Each row was made from one path, in order. Every step used is in the known rows, and no mark comes twice. Write each row's path.
Known rows:
dutepi godi muvim: [0.86 0.57 -0.89 -0.75 3.64 -2.12 0.54 4.50 -1.22 -0.53 0.01 5.05 2.36 -1.49 -0.72 0.55 -0.82]
godi simu dutepi: [1.40 2.04 -3.26 1.90 0.53 -1.97 0.43 2.11 0.06 1.04 -1.53 2.19 3.62 -0.85 -2.31 -0.41 -5.58]
dutepi godi zuvi dubav simu muvim: [1.69 0.94 -2.74 -1.28 3.72 -1.38 0.31 5.25 -3.08 -1.57 1.51 3.99 2.36 2.55 1.08 1.51 -0.60]
muvim zuvi dubav: [2.05 1.60 -2.93 -2.14 2.82 -1.90 0.80 3.76 -0.04 0.82 -0.39 3.86 4.98 -0.75 -3.23 1.37 -0.81]
zuvi dubav muvim: [2.08 -1.17 -2.84 -0.32 3.91 -2.02 0.61 2.29 -0.70 0.33 -1.52 3.16 3.15 0.36 -3.92 1.40 -3.45]
zuvi dubav simu: [2.66 2.09 -2.52 -0.50 1.74 -0.55 -0.69 2.49 -0.86 -0.54 -0.12 4.41 3.31 1.18 -2.74 1.64 -3.87]
zuvi dubav: [2.13 0.13 -2.86 -0.80 3.82 -1.60 0.41 2.38 -0.09 -0.14 -0.85 4.13 3.54 0.55 -2.71 1.18 -2.45]
simu dutepi godi zuvi dubav: [2.17 1.08 -1.75 -0.35 3.77 -3.44 0.43 3.98 -0.80 -0.55 0.46 3.77 -0.71 0.96 0.32 0.31 0.48]
dubav muvim zuvi: [0.43 0.09 -3.16 -1.49 2.29 -2.38 1.32 3.69 -0.30 1.25 -0.84 1.88 4.85 -2.22 -4.12 0.41 -2.06]
dubav muvim zuvi simu: [1.89 1.48 -4.49 -1.06 1.00 -2.05 0.96 4.43 -0.63 1.76 -0.17 2.30 4.59 -1.04 -4.95 1.33 -4.37]
godi zuvi: [0.85 0.80 -1.89 -1.56 3.61 -1.63 2.28 2.80 -1.83 0.03 1.16 1.58 2.27 0.58 -2.06 -0.39 -1.67]
dutepi godi: [0.86 -1.80 -2.75 -0.56 3.78 -2.58 0.44 4.33 0.61 -1.29 -0.58 4.73 2.35 -0.81 -0.73 -0.27 -0.30]
dutepi godi muvim simu: [1.41 0.78 -1.79 0.15 3.08 -2.15 0.95 6.04 -1.03 1.24 -1.04 5.34 3.54 -1.54 -0.30 -0.53 -1.92]
simu muvim zuvi: [-0.97 0.48 -4.72 -2.11 3.66 -1.47 1.26 4.56 -0.33 0.73 0.34 2.07 7.80 -1.28 -1.62 1.12 -1.11]
zuvi simu dutepi godi: [1.86 0.85 -4.28 1.04 1.74 -3.16 -1.13 4.51 1.07 -0.37 0.08 4.43 1.03 -0.23 -0.61 0.73 -3.07]
dubav muvim simu dutepi: [0.75 0.07 -4.18 1.98 2.11 -2.83 0.23 3.38 0.74 2.42 -2.37 1.79 3.78 -1.34 -2.47 -0.83 -5.24]
muvim simu dutepi godi zuvi: [1.23 0.96 -2.75 0.77 2.58 -3.43 1.18 5.59 -0.35 0.99 -0.28 2.87 0.76 -0.21 0.98 -2.01 -0.92]
zuvi simu dutepi godi muvim: [1.91 3.29 -2.31 0.85 1.68 -2.78 -0.97 4.79 -0.71 0.57 0.68 4.79 1.15 -0.98 -0.66 1.50 -3.51]
muvim simu dutepi: [0.80 1.32 -4.18 1.37 2.10 -2.33 0.16 3.48 1.34 1.95 -1.57 2.73 4.23 -1.11 -1.31 -1.05 -4.14]

Write each row's path:
[2.47 0.76 -2.94 -0.88 2.61 -2.36 1.52 5.26 -1.77 -0.70 1.64 3.63 0.11 1.42 -1.03 0.07 -1.67]
dutepi godi zuvi simu
[2.06 -0.99 -2.81 0.87 1.58 -2.18 1.07 4.31 -0.46 -0.49 -1.68 4.50 2.84 -0.59 -1.33 -0.71 -2.86]
dutepi godi simu
[1.43 2.95 -4.73 0.11 0.29 -2.83 -0.15 4.00 0.28 2.17 -0.24 1.65 3.64 -1.63 -4.14 1.39 -4.86]
dubav muvim zuvi simu dutepi
[1.64 2.53 -4.56 1.02 1.38 -2.14 -0.71 2.77 0.70 0.81 0.27 2.71 2.66 0.01 -2.58 1.07 -5.34]
zuvi simu dutepi
[2.33 -0.07 -1.67 -1.05 4.10 -2.01 2.00 2.50 -2.69 0.52 -0.07 1.73 1.43 1.52 -3.44 0.81 -2.63]
godi zuvi dubav muvim
[2.66 -0.97 -3.76 0.62 3.29 -2.07 0.97 3.79 -0.53 1.97 -2.71 3.47 4.23 0.40 -3.46 0.31 -4.71]
zuvi dubav muvim simu
[1.18 -0.24 -2.80 1.27 2.60 -3.82 1.35 5.45 -0.94 1.53 -1.09 2.07 0.38 -0.46 -0.05 -1.83 -2.03]
dubav muvim simu dutepi godi zuvi
[2.93 0.26 -2.57 -0.23 3.54 -2.08 2.49 4.12 -2.54 2.13 -1.17 2.06 2.61 1.55 -2.91 -0.43 -3.66]
godi zuvi dubav muvim simu
[1.04 -0.69 -1.63 -1.49 3.88 -2.60 1.90 4.50 -1.39 -1.06 0.90 3.30 0.60 0.39 -0.24 -0.86 0.64]
dutepi godi zuvi
[0.80 5.54 -0.94 -0.54 -0.13 -2.25 -1.29 5.40 -0.94 0.52 0.92 4.43 2.78 -2.88 -0.38 1.17 -1.00]
dubav simu dutepi godi muvim zuvi
[-0.49 2.41 -4.47 -1.81 1.59 -0.60 0.08 4.62 -1.13 0.24 1.01 2.44 7.52 -0.81 -1.63 1.58 -2.43]
dubav simu muvim zuvi
[1.10 -0.11 -4.46 -1.02 3.96 -2.17 1.56 6.12 -2.40 -0.67 2.02 3.04 2.64 2.01 0.32 1.10 -1.91]
dutepi godi zuvi simu muvim
[2.13 3.48 -2.30 -1.67 1.19 -2.23 0.52 6.59 -1.53 0.97 1.08 5.14 3.44 -1.76 -1.93 1.62 -1.56]
dutepi godi muvim zuvi simu
[1.68 1.44 -4.50 0.37 0.60 -3.88 -0.60 5.69 0.64 1.10 -0.40 3.32 2.04 -1.87 -2.22 0.93 -2.56]
dubav muvim zuvi simu dutepi godi
[1.49 4.13 -4.66 -0.41 0.29 -2.45 -0.18 4.09 0.76 1.72 0.62 2.57 4.07 -1.35 -3.07 1.22 -3.77]
muvim zuvi simu dutepi
[0.99 -0.23 -3.91 1.63 2.48 -3.32 -0.38 5.28 1.60 0.88 -1.75 4.34 2.47 -1.31 0.53 -1.45 -1.99]
muvim simu dutepi godi
[0.87 1.53 -2.70 1.06 0.88 -2.31 -1.86 3.89 0.68 -1.30 -0.04 4.38 1.22 -0.68 0.05 0.12 -2.05]
dubav simu dutepi godi
[0.78 3.61 -2.22 1.14 1.96 -1.88 0.30 3.77 -0.54 2.85 -0.92 3.00 4.29 -1.78 -1.31 -0.19 -4.71]
godi muvim simu dutepi
[-0.41 0.88 -4.29 -0.55 2.69 -0.30 -0.31 3.27 -1.11 -0.69 0.62 2.66 6.13 0.58 -1.15 1.50 -4.03]
dubav simu muvim
[2.29 3.44 -2.69 -0.44 0.37 -2.64 -1.90 5.05 0.50 -0.40 -0.05 5.27 2.19 -1.01 -0.61 1.47 -0.33]
muvim zuvi dubav simu dutepi godi
[0.47 -0.37 -3.03 0.74 3.08 -3.32 -0.73 3.78 1.51 -0.78 -0.62 4.15 1.42 -1.30 0.13 -0.29 -0.72]
simu dutepi godi
[0.59 0.72 -1.89 -0.20 3.19 -3.36 0.75 4.05 -0.48 -0.70 0.92 2.59 -0.26 -0.22 0.54 -0.90 0.20]
simu dutepi godi zuvi
[0.64 0.78 -4.60 -2.30 4.05 -1.48 0.85 4.50 -0.69 0.75 -0.05 3.14 7.35 -0.25 -1.86 2.24 -0.95]
simu muvim zuvi dubav
[1.44 6.42 -2.74 -0.66 0.22 -1.96 -0.09 4.33 -1.03 2.56 1.26 2.89 4.12 -2.02 -3.00 2.12 -4.27]
godi muvim zuvi simu dutepi
[0.43 -0.23 -4.58 0.65 2.73 -0.87 1.61 3.37 -1.43 0.68 -1.14 2.06 6.87 0.16 -1.70 0.64 -5.21]
godi simu muvim
[0.55 3.06 -2.92 0.92 0.52 -1.36 -1.43 2.01 0.37 -0.17 0.20 2.82 2.85 -0.49 -1.80 0.54 -4.27]
dubav simu dutepi
